Each row was made from one path, in order. Every step used is in the known rows, and no mark comes twice. Write each row's path.
In the rows, 128 means zero.
Known rows:
mebun sutad taza sogu: [110  47 129 148 151 145 108 173 131  82  93 139 121 142 136 110 113 130
 125 113 135 137 122 143 135 122 116 111 132 138 156 126 135 142 116 125
  99 131 116 139 124 138 142 134 133 111 146 149 117 125 130 103 141 151
 141]
ludu goruv: [131  95 130 139 133 127 129 110 119 157  88 144 134  99 113 114 141 143
 115 144 140 132 125 147 122 138 162 115 128 139 123 132 125 120 125 143
 119 134 106 147 121 132 135 123 135 116 123 176 112 107 152 128 125 130
 128]
goruv ludu zimi samo sotum vato: [165 161 125 126 132 109 114  89 160 172 122 120 106 113  81 117 154 119
 110 157 144 110 137 131 116 142 252 123 155 117  95 138 100 106 117 131
 149 116 121 139 105 123 119 139 130 123 124 127 116  92 151 110 105  84
  95]
goruv ludu zimi: [147 126 141 131 129 118 116 107 120 158 104 145 122  78 108 122 149 137
 114 150 143 120 124 141 127 139 166 109 143 135 112 142 121  99 127 138
 125 134  92 140 111 135 114 125 136 120 126 182 108 103 149 130 125 115
 130]
sutad mebun sotum: [132 111 132 143 134 160 118 145 134 158 121 129 110 125 124 111 127 139
 123 136 137 120 126 144 125 126 117 129 133 122 130 110 152 124 102 109
 133 144 142 131 122 113 150 126 131 132 104 180 106 122 134 112 152 129
 118]
pobaf vato sotum: [119 111 116 145 135 143 123 136 141 127 136 122 116 114 118 108 119 139
 121 135 140 121 126 140 120 132 137 137 140 136 139 116 137 113 119 108
 136 133 154 135 125 117 158 131 124 136 113 121 117 117 140 108 144 117
  99]
mebun sutad taza sogu rali fenad forek: [ 87  63 151 169 153 147 117 235 129  53  60 160 114 168 167 118 118 113
 137 103 139 148 111 155 101 120  84  80 116 149 166 131 123 171 121 135
  77 122  91 131 132 154 122 127 143  86 204  56 129 144 131  62 151 181
 166]
mebun sutad taza: [111  68 123 140 150 149 107 157 124  77  97 132 123 131 127 110 112 135
 123 127 136 133 122 143 122 122 140 119 136 136 145 124 128 143 113 129
 111 136 125 142 123 127 141 127 132 120 125 147 122 121 139 105 135 149
 136]
sogu taza sutad mebun: [125  98 143 148 132 154 113 191  97  96  98 143 113 146 146 123 132 123
 127 128 138 132 123 138 117 119 111 114 124 128 148 119 153 146 112 108
 111 138  96 137 124 136 141 128 133 108 152 155 108 138 130  92 148 138
 137]
pobaf vato sotum mebun: [123 131 111 150 138 140 113 134 158 150 145 117 111 123 119 101 128 137
 126 132 143 116 130 138 107 134 192 146 146 133 132 113 139 116 114 104
 146 128 160 127 124 109 164 131 125 140 112 159 114 114 136 114 145 112
  93]
samo sotum: [137  89 135 141 136 135 129 119 131 148 124 128 118 124 118 115 140 142
 110 141 135 128 130 146 138 133 140 132 127 119 117 126 126 123 118 122
 133 125 133 141 121 128 150 134 134 112 121 144 122 114 149 117 119  96
 120]
zimi ludu goruv: [135 114 127 131 131 121 128  92 127 169  75 146 139  84  99 117 135 118
 116 155 139 135 127 146 113 144 183 111 127 143 118 134 132 124 127 146
 122 131  98 151 122 127 125 131 136 114 128 175 113  95 152 140 129 116
 122]
ludu zimi samo sotum mebun sutad taza: [145 128 108 132 150 138  96 122 174 116 122 125 101 150  96 110 138 107
 122 137 139 118 134 135 105 133 238 139 160 119 115 125  98 136 105 131
 140 118 123 136 107 117 131 140 130 126 119 157 124 108 138  97 116  97
  87]
ludu zimi: [139 110 143 139 130 130 123 117 122 139 116 140 120  96 117 120 144 142
 114 142 139 124 123 144 136 135 145 111 135 121 118 128 122 115 118 134
 126 136 105 144 112 135 128 126 131 122 122 170 115 110 150 124 121 114
 140]
sutad taza sogu rali fenad: [106  88 142 165 143 140 129 209 112  69  80 158 115 160 157 120 128 118
 125 107 139 144 118 150 114 123  89  98 119 143 149 132 128 159 110 128
  84 122  93 131 132 160 129 123 145  96 186 110 114 139 137  78 140 180
 163]
sogu taza: [118 102 148 145 133 135 124 149 106 106  92 134 123 122 130 123 136 138
 121 129 138 133 122 148 120 127 113 111 119 130 135 128 123 135 111 125
 116 133 110 139 123 135 141 123 133 113 137 151 127 127 147 103 129 144
 153]
zimi samo sotum mebun sutad taza: [130 108 109 138 152 142 100 132 164 111 113 117 109 172 102 103 133 114
 121 135 136 125 136 137 100 129 222 145 146 122 123 122 108 150 104 123
 137 115 140 138 118 111 147 139 131 123 121 156 128 109 135  98 121 115
  97]
ludu zimi gesab digos: [150 135 134 144 129 134 145  77 125 143 140 132 116  77  88 130 146 121
 135 142 140 110 128 148 128 142 173 127 129 116 112 127 117 104 120 135
 150 134  91 155 118 122 116 130 125 131 143 180 125  89 155 100 128 122
 157]
taza sutad mebun sotum samo zimi gesab: [154 172 117 139 137 158 123 145 154 186 143 121  91 119 105 114 147  96
 128 146 133 116 128 131 145 132 109 139 139 114 139 104 137 129  98 108
 144 127 116 137 123 118 139 154 124 130 140 118 107 112 120  69 147 102
 100]
samo zimi gesab digos: [151 129 128 145 137 137 150  75 128 164 150 124 116  95  85 130 138 115
 129 144 135 117 129 150 153 143 151 137 118 118 119 122 118 113 117 129
 149 129 101 157 127 117 132 148 125 114 144 141 127  93 152  80 131 115
 149]
pobaf vato: [123 100 129 146 137 138 125 139 122 120 126 126 124 114 124 114 121 144
 120 137 138 127 126 143 116 130 151 120 131 131 131 116 135 123 113 115
 129 135 137 147 122 123 150 125 129 119 120 141 117 113 144 118 139 120
 137]
fenad rali sogu: [121 103 160 155 136 131 138 173 121 109  90 147 125 128 147 119 139 138
 121 132 139 136 122 154 119 127 101  95 110 128 136 134 133 158 122 128
 106 133 109 139 127 147 136 134 137 108 168  92 123 127 149 110 137 135
 159]
vato sotum: [123  99 126 142 133 141 126 129 134 144 121 130 121 117 119 110 135 146
 115 138 138 123 125 143 134 135 115 133 131 131 133 126 133 117 121 117
 131 133 136 134 126 126 153 132 128 138 116 150 116 119 144 114 134 123
 110]
sutad mebun sotum zimi: [139 168 123 139 139 159 117 136 149 188 135 128 104 126 119 112 123 128
 125 140 137 117 125 143 125 130  93 134 139 119 126 106 150 113 101 112
 140 141 135 129 123 114 143 135 129 133 100 138 105 113 135  99 151 116
 115]
vato sotum mebun sutad taza sogu rali: [102  91 114 151 150 149 101 182 165  92 107 136 106 164 143  99 118 109
 135 105 140 129 123 140 118 124 133 134 143 141 164 124 135 142 115 119
 106 123 126 116 128 130 146 137 135 124 157 126 119 135 116  89 152 153
 106]
goruv ludu: [130 106 140 137 131 123 120 120 113 159  94 138 127 101 114 116 140 142
 111 147 141 126 125 143 123 135 141 113 129 141 119 139 133 113 126 130
 121 132 108 143 120 129 130 125 138 118 129 182 111 107 146 130 131 124
 139]
taza sutad mebun sotum vato pobaf: [133 128 106 156 141 156  97 173 151 145 155 115 104 147 124 107 119 127
 136 129 141 114 129 118 109 117 159 136 150 115 148 102 162 139 102  91
 144 139 152 124 123 114 162 133 119 135 125 131  99 127 120  82 148 125
  90]
rali sogu taza sutad: [120  99 156 155 133 138 121 197 106  74  86 151 123 140 152 124 132 125
 128 123 136 139 120 143 117 120  90 101 113 134 150 132 133 162 115 116
  96 129  90 138 131 152 141 131 136 105 183 118 123 143 142  92 130 145
 152]
sutad mebun: [131 100 135 144 135 149 122 139 111 148 119 131 117 128 128 115 136 142
 118 138 141 127 127 147 128 127 129 122 126 123 125 119 153 133 114 117
 126 142 125 142 123 125 143 126 134 117 116 183 104 118 138 118 149 120
 143]
zimi gesab digos: [136 115 133 150 131 138 149  89 117 144 132 126 124  97  93 125 138 128
 134 139 137 117 129 149 119 138 154 135 117 124 121 125 125 115 117 129
 146 132 107 159 129 117 133 132 127 131 144 180 128  93 151 100 136 138
 163]
sotum samo zimi gesab digos: [150 161 120 141 135 137 149  70 139 189 148 114 106  93  79 125 160 108
 128 150 135 112 131 145 144 143 131 138 124 114 121 122 112 119 113 131
 155 118 102 160 128 119 131 151 124 125 141 122 127  85 149  71 129 115
 141]
digos gesab: [130  79 141 144 134 137 131 100 114 140 122 131 125 107 108 122 138 136
 123 139 137 123 126 153 136 135 139 129 123 122 129 129 130 126 115 116
 137 134 105 151 123 123 144 127 132 123 134 166 124 105 156 124 129 140
 156]
sotum mebun sutad taza: [114  91 120 145 155 145  97 147 137 100 104 128 119 142 126 105 120 131
 127 125 139 127 127 142 107 125 192 128 142 132 140 122 130 144 106 124
 120 131 131 137 122 118 147 128 133 123 124 176 119 119 134 113 135 139
 124]
sotum mebun sutad: [121  92 131 142 150 137 103 125 145 158 110 123 123 128 123 104 131 147
 127 135 137 127 128 145 117 127 188 121 134 121 130 121 136 134 116 123
 128 133 130 142 121 112 149 128 131 124 128 194 128 112 137 124 133 111
 138]
rali fenad: [121  96 146 151 139 136 128 150 111 136  96 142 124 125 132 119 141 150
 118 134 137 136 123 152 114 130 125 102 119 129 126 129 129 138 116 126
 117 130 110 145 129 139 139 119 136 115 150 160 120 121 153 105 130 132
 155]
taza sogu: [125  67 144 154 135 130 130 145 120 140 103 141 127 127 134 113 138 146
 115 124 137 134 124 147 143 129 106 109 117 127 136 128 141 127 120 123
 111 128 111 142 123 140 147 133 135 113 146 169 114 119 140 120 133 127
 155]
taza sutad mebun sotum zimi gesab digos: [151 181 113 150 136 167 134 124 147 169 155 133  97 117  99 123 120 101
 148 141 135 106 128 136 120 133 121 147 134 121 135 103 153 109 104 107
 155 137 103 140 132 109 133 144 122 139 144 140 106 100 130  69 156 122
 119]
sutad taza: [119  90 127 149 140 143 122 152 106  81 101 138 122 129 126 116 128 136
 114 131 138 129 124 144 121 129 129 121 133 135 134 127 127 139 109 125
 115 131 122 142 123 134 143 127 134 121 119 157 111 121 146 112 130 156
 133]

Write each row's path:
[147 151 119 141 136 161 116 154 151 184 135 122  91 131 120 113 143 113
 120 147 132 120 126 131 148 127  93 133 141 117 144 106 144 133 100 104
 132 128 122 134 122 122 148 150 126 123 125 114 101 121 122  79 143 110
  89]	taza sutad mebun sotum samo zimi
[125 106 153 155 134 151 113 211 100  84  99 146 111 153 158 124 131 115
 132 124 139 136 123 141 119 117  95 107 117 130 150 125 153 167 112 106
 100 136  92 136 132 146 139 134 135 102 176 134 109 147 131  85 150 141
 149]	rali sogu taza sutad mebun
[156 152 136 136 128 123 137  68 124 162 128 137 117  61  77 131 150 115
 134 148 142 106 127 142 124 145 191 126 137 135 106 139 114  87 129 142
 150 132  78 151 116 122 101 130 130 128 148 193 115  82 152 107 131 122
 144]	goruv ludu zimi gesab digos
[135 118 122 151 137 153 108 172 142 137 123 122 103 141 131 108 119 134
 131 137 137 117 128 130 119 121 169 124 143 119 146 103 162 134 100  97
 130 139 140 128 124 117 156 130 125 133 124 144 100 126 128 100 142 129
 105]	taza sutad mebun sotum vato
[101  58 132 150 147 147 112 192 131  65  87 144 121 152 149 112 112 116
 129 109 136 141 118 146 125 119  89 108 126 141 160 127 132 152 115 130
  87 130 103 132 125 144 132 132 139 102 164 108 122 134 126  93 143 164
 152]	mebun sutad taza sogu rali
[128 130 130 149 135 155 105 192 137 105 110 123  99 147 137 116 117 121
 138 126 137 120 125 131 107 114 153 119 139 121 153 107 153 139  95  97
 124 137 131 122 124 123 153 128 126 127 140 129 109 137 128  79 142 150
 107]	sogu taza sutad mebun sotum vato
[116 111 106 141 147 146  98 133 173 146 143 112 112 125 118  97 113 137
 134 130 140 119 129 138 105 129 203 142 150 133 142 110 140 120 117 107
 142 132 163 130 123 100 161 132 123 140 115 146 125 118 128 111 150 102
  89]	pobaf vato sotum mebun sutad
[138 105 125 143 141 126 123 115 144 147 131 114 112 127 113 113 136 143
 115 141 138 122 134 141 133 131 196 128 133 111 118 123 129 123 114 117
 139 122 149 138 121 124 156 135 128 117 117 120 124 110 150 112 111 104
 117]	samo sotum vato
[125  90 111 140 155 145  99 142 155 112 117 123 107 146 118 105 125 123
 126 129 136 125 132 141 120 127 200 140 147 127 131 122 124 136 109 121
 129 121 143 134 120 116 153 136 133 115 120 160 123 117 135 105 125 115
  96]	samo sotum mebun sutad taza
[162 146 135 124 127 117 119  90 149 173 113 134 113 109  85 120 157 120
 107 158 141 117 133 135 121 144 196 126 147 126  94 142  98 103 122 136
 142 119 102 142 104 128 114 139 135 120 126 160 116  95 149 118 112  86
  99]	goruv ludu zimi samo sotum
[121 125 159 157 133 159 122 239 131  74  86 152 100 155 164 122 124 108
 140 119 137 131 117 142 102 114  74 100 119 133 164 118 152 168 102 107
 101 139 102 118 129 143 138 136 134 108 185  84 113 155 127  70 159 155
 121]	fenad rali sogu taza sutad mebun sotum
[138 190 100 145 135 148 144  91 159 162 178 119 105  94  84 119 119 107
 143 138 139 102 130 139 114 144 149 160 140 132 129 109 129  92 118 112
 168 128 132 141 134 106 139 145 116 147 131  90 122  89 146  73 153 111
 110]	pobaf vato sotum zimi gesab digos
[108 110  93 144 152 155  92 158 165  89 136 116 106 139 122  98 104 120
 134 121 140 118 128 133 100 126 204 149 162 144 153 112 134 127 110 108
 134 129 164 124 124 107 160 132 123 138 112 138 117 121 125  98 153 132
  76]	pobaf vato sotum mebun sutad taza
[142 143 124 136 141 134 127 111 145 181 135 131 112 124 110 115 138 132
 111 145 135 122 129 145 142 136 116 136 130 118 111 122 124 112 116 122
 139 121 124 140 123 131 144 143 130 115 116 107 121 106 150 106 119  87
 119]	samo sotum zimi
[112 115 167 155 133 132 134 194 116  77  79 147 121 138 152 125 139 125
 128 122 139 138 119 155 109 123  86  91 108 132 144 136 124 165 116 129
  99 131  99 134 129 152 131 132 138  99 183  72 132 139 151  89 137 158
 163]	fenad rali sogu taza
[116  81 148 154 135 133 136 165 123 125  96 145 124 138 146 116 135 131
 119 121 138 137 121 150 132 126  89 105 111 130 140 127 138 138 119 127
 100 128  96 138 125 147 135 131 140 104 163 128 118 128 134 110 137 137
 168]	taza sogu rali
[133 185 103 138 134 141 125 119 167 160 145 120 110 139  98 108 123 121
 118 145 140 116 130 134 101 138 138 145 146 130 126 111 119 116 109 112
 150 125 145 135 125 113 146 146 121 147 110  72 119 101 139  89 141 102
  97]	pobaf vato sotum zimi samo
[138 167 126 140 134 133 130 111 140 172 114 132 122 140 100 114 141 130
 111 149 137 124 129 143 110 137 127 125 128 118 113 121 114 131 109 129
 137 124 112 147 122 127 133 139 129 132 121 119 120  99 148 102 124 110
 145]	sotum zimi samo
[111  79 110 151 152 148  98 168 164 109 112 132 110 154 133  98 120 123
 132 109 139 125 127 138 122 127 155 137 149 139 158 123 139 132 115 115
 116 123 136 120 126 123 157 140 129 133 138 169 113 126 121 100 147 137
  96]	vato sotum mebun sutad taza sogu
[143 132 107 147 140 125 113 111 164 160 159 102 115 155  87 109 141 127
 117 140 143 117 140 126 105 130 202 144 143 102 115 119 113 141 108 112
 159 116 160 140 119 118 155 143 122 127 120  97 126 105 144  89 113  97
 100]	zimi samo sotum vato pobaf
[128 123 121 147 137 137 117 122 148 167 124 126 114 129 118 102 143 142
 120 135 141 119 130 142 119 136 168 143 137 126 130 123 137 119 115 114
 140 127 144 128 124 115 159 132 129 143 116 186 115 116 137 121 135 116
 104]	vato sotum mebun
[153 148 139 128 124 116 118  99 132 159 100 138 121 103  90 120 154 128
 109 156 143 119 128 137 111 142 181 112 143 132 102 142 106 112 122 139
 132 129  93 145 107 129 108 131 133 128 129 172 112  96 148 125 121 114
 128]	goruv ludu zimi samo
[139 182 127 140 140 144 133 115 154 178 132 131 113 102  97 113 125 120
 127 141 136 114 125 146 124 138 117 136 133 120 120 110 125 104 103 124
 149 133 127 135 126 118 135 137 125 141 126 124 124  99 143  98 134 118
 128]	mebun sotum zimi gesab
[112 110 150 152 136 137 133 168 114 121  92 147 120 136 145 121 136 136
 122 131 138 139 119 154 111 128 105  99 113 132 130 129 124 148 115 130
 106 130 100 138 130 143 128 116 142 105 167 119 125 129 148  92 135 149
 169]	sogu rali fenad
[131  89 124 135 152 134 104 115 159 168 127 119 114 135 115 103 135 140
 124 137 135 124 133 144 125 130 199 136 135 116 123 121 129 127 118 120
 137 123 143 138 118 111 154 135 132 119 122 175 131 112 137 120 125  85
 109]	samo sotum mebun sutad
[118 109 158 150 134 134 126 169 111  93  90 139 123 131 143 124 135 132
 124 123 138 135 122 152 121 125  99 103 111 129 138 133 124 154 111 125
 105 132 107 139 130 146 138 127 136 107 162 123 130 134 151  95 132 146
 165]	rali sogu taza
[127 113 115 153 140 130 112 129 134 145 148 111 124 128 110 110 132 144
 123 133 145 121 131 132 111 126 176 127 138 113 130 120 135 138 112 113
 142 131 151 138 124 124 156 129 122 127 123 122 118 112 143 102 127 125
 130]	sotum vato pobaf
[153 165 113 122 136 120 129  75 157 214 104 143 125  91  87 117 134 102
 114 160 138 129 132 143 129 150 173 130 135 134 104 130 123 104 127 143
 139 118 103 144 123 129 124 147 134 107 120 110 116  87 154 120 119  74
  92]	samo sotum zimi ludu goruv
[136 160 129 135 135 127 128 100 135 184 108 139 126 101 102 119 127 116
 116 154 138 130 126 145 119 141 128 121 126 125 114 124 137 122 116 127
 134 126 108 147 126 127 128 140 132 119 125 114 117  95 150 120 131  99
 139]	sotum zimi ludu
[ 94  65 141 156 151 149 116 212 127  64  78 153 115 161 158 116 115 116
 133 105 136 146 115 149 117 118  96  95 125 145 160 129 127 161 113 130
  80 126  95 132 131 152 126 123 143  96 190 105 123 139 130  73 147 171
 159]	mebun sutad taza sogu rali fenad
[129 162 105 140 138 144 123 129 156 159 154 124 110 114 114 110 114 129
 122 138 139 116 126 138 124 137 118 142 144 131 133 112 137 103 115 110
 143 130 147 130 128 120 152 140 122 137 109  80 114 110 140  98 145 105
 100]	pobaf vato sotum zimi
[104  82 126 156 153 144 105 186 145  89  94 138 115 161 148 105 120 114
 133 108 139 135 122 145 109 120 148 117 132 135 155 124 135 154 109 126
  97 124 109 127 125 134 138 131 140 107 166 143 120 131 121  97 145 158
 146]	sotum mebun sutad taza sogu rali
[127 137 128 141 134 145 125 128 150 171 104 116 109 112 110 105 150 142
 118 142 133 120 125 140 118 129  92 126 132 122 132 117 123 124 100 119
 137 125 143 138 121 124 149 127 129 144 110 152 122 111 139 110 128 139
 118]	mebun sotum samo
[144 179 105 135 135 140 132 110 168 175 169 105  98  96  88 110 143 103
 123 144 139 113 131 136 140 142 144 150 146 126 132 112 117 114 111 116
 158 119 144 139 125 118 146 156 119 137 126  65 124 100 133  74 142  94
  90]	pobaf vato sotum samo zimi gesab
[145 157 123 129 137 128 129  97 152 194 123 134 118 108  95 118 131 109
 112 156 136 127 131 144 131 143 142 134 129 120 106 125 133 115 117 125
 142 117 118 143 123 126 134 149 132 109 122 101 122  95 150 116 121  68
 111]	samo sotum zimi ludu
[147 130 140 138 127 128 127 109 134 142 111 136 119 121  99 119 150 131
 110 148 140 124 128 142 116 137 160 115 136 117 110 128 107 128 111 135
 133 130 103 148 109 129 122 130 130 130 124 169 119 104 148 117 118 111
 139]	ludu zimi samo
[107  89  98 152 154 152  95 174 172  94 130 123 104 151 132  97 107 117
 137 107 141 122 128 135 111 124 183 140 155 147 164 114 144 129 112 106
 121 123 154 121 126 117 161 140 126 131 134 139 112 127 118  95 159 130
  81]	pobaf vato sotum mebun sutad taza sogu
[146 177 117 143 134 159 114 155 154 172 124 136 102 161 112 111 125 113
 123 147 135 117 128 130 109 128 111 136 141 120 133 103 142 134  96 105
 138 132 116 132 123 118 138 143 126 140 124 128 103 113 127  84 144 113
 108]	taza sutad mebun sotum zimi samo
[100  88 133 160 157 147 105 206 142  87  83 148 110 171 157 108 124 114
 138 104 139 141 120 148 100 119 147 104 130 141 155 128 131 163 110 127
  90 121 102 126 130 143 134 124 144 100 191 136 122 138 125  76 148 163
 148]	sotum mebun sutad taza sogu rali fenad
[117  68 131 157 141 141 124 173 114  85  96 145 121 140 138 115 128 131
 116 115 139 133 124 144 134 128 109 114 127 135 146 130 135 137 112 124
 103 125 112 138 124 147 146 132 136 110 142 158 105 124 138 109 135 158
 144]	sutad taza sogu
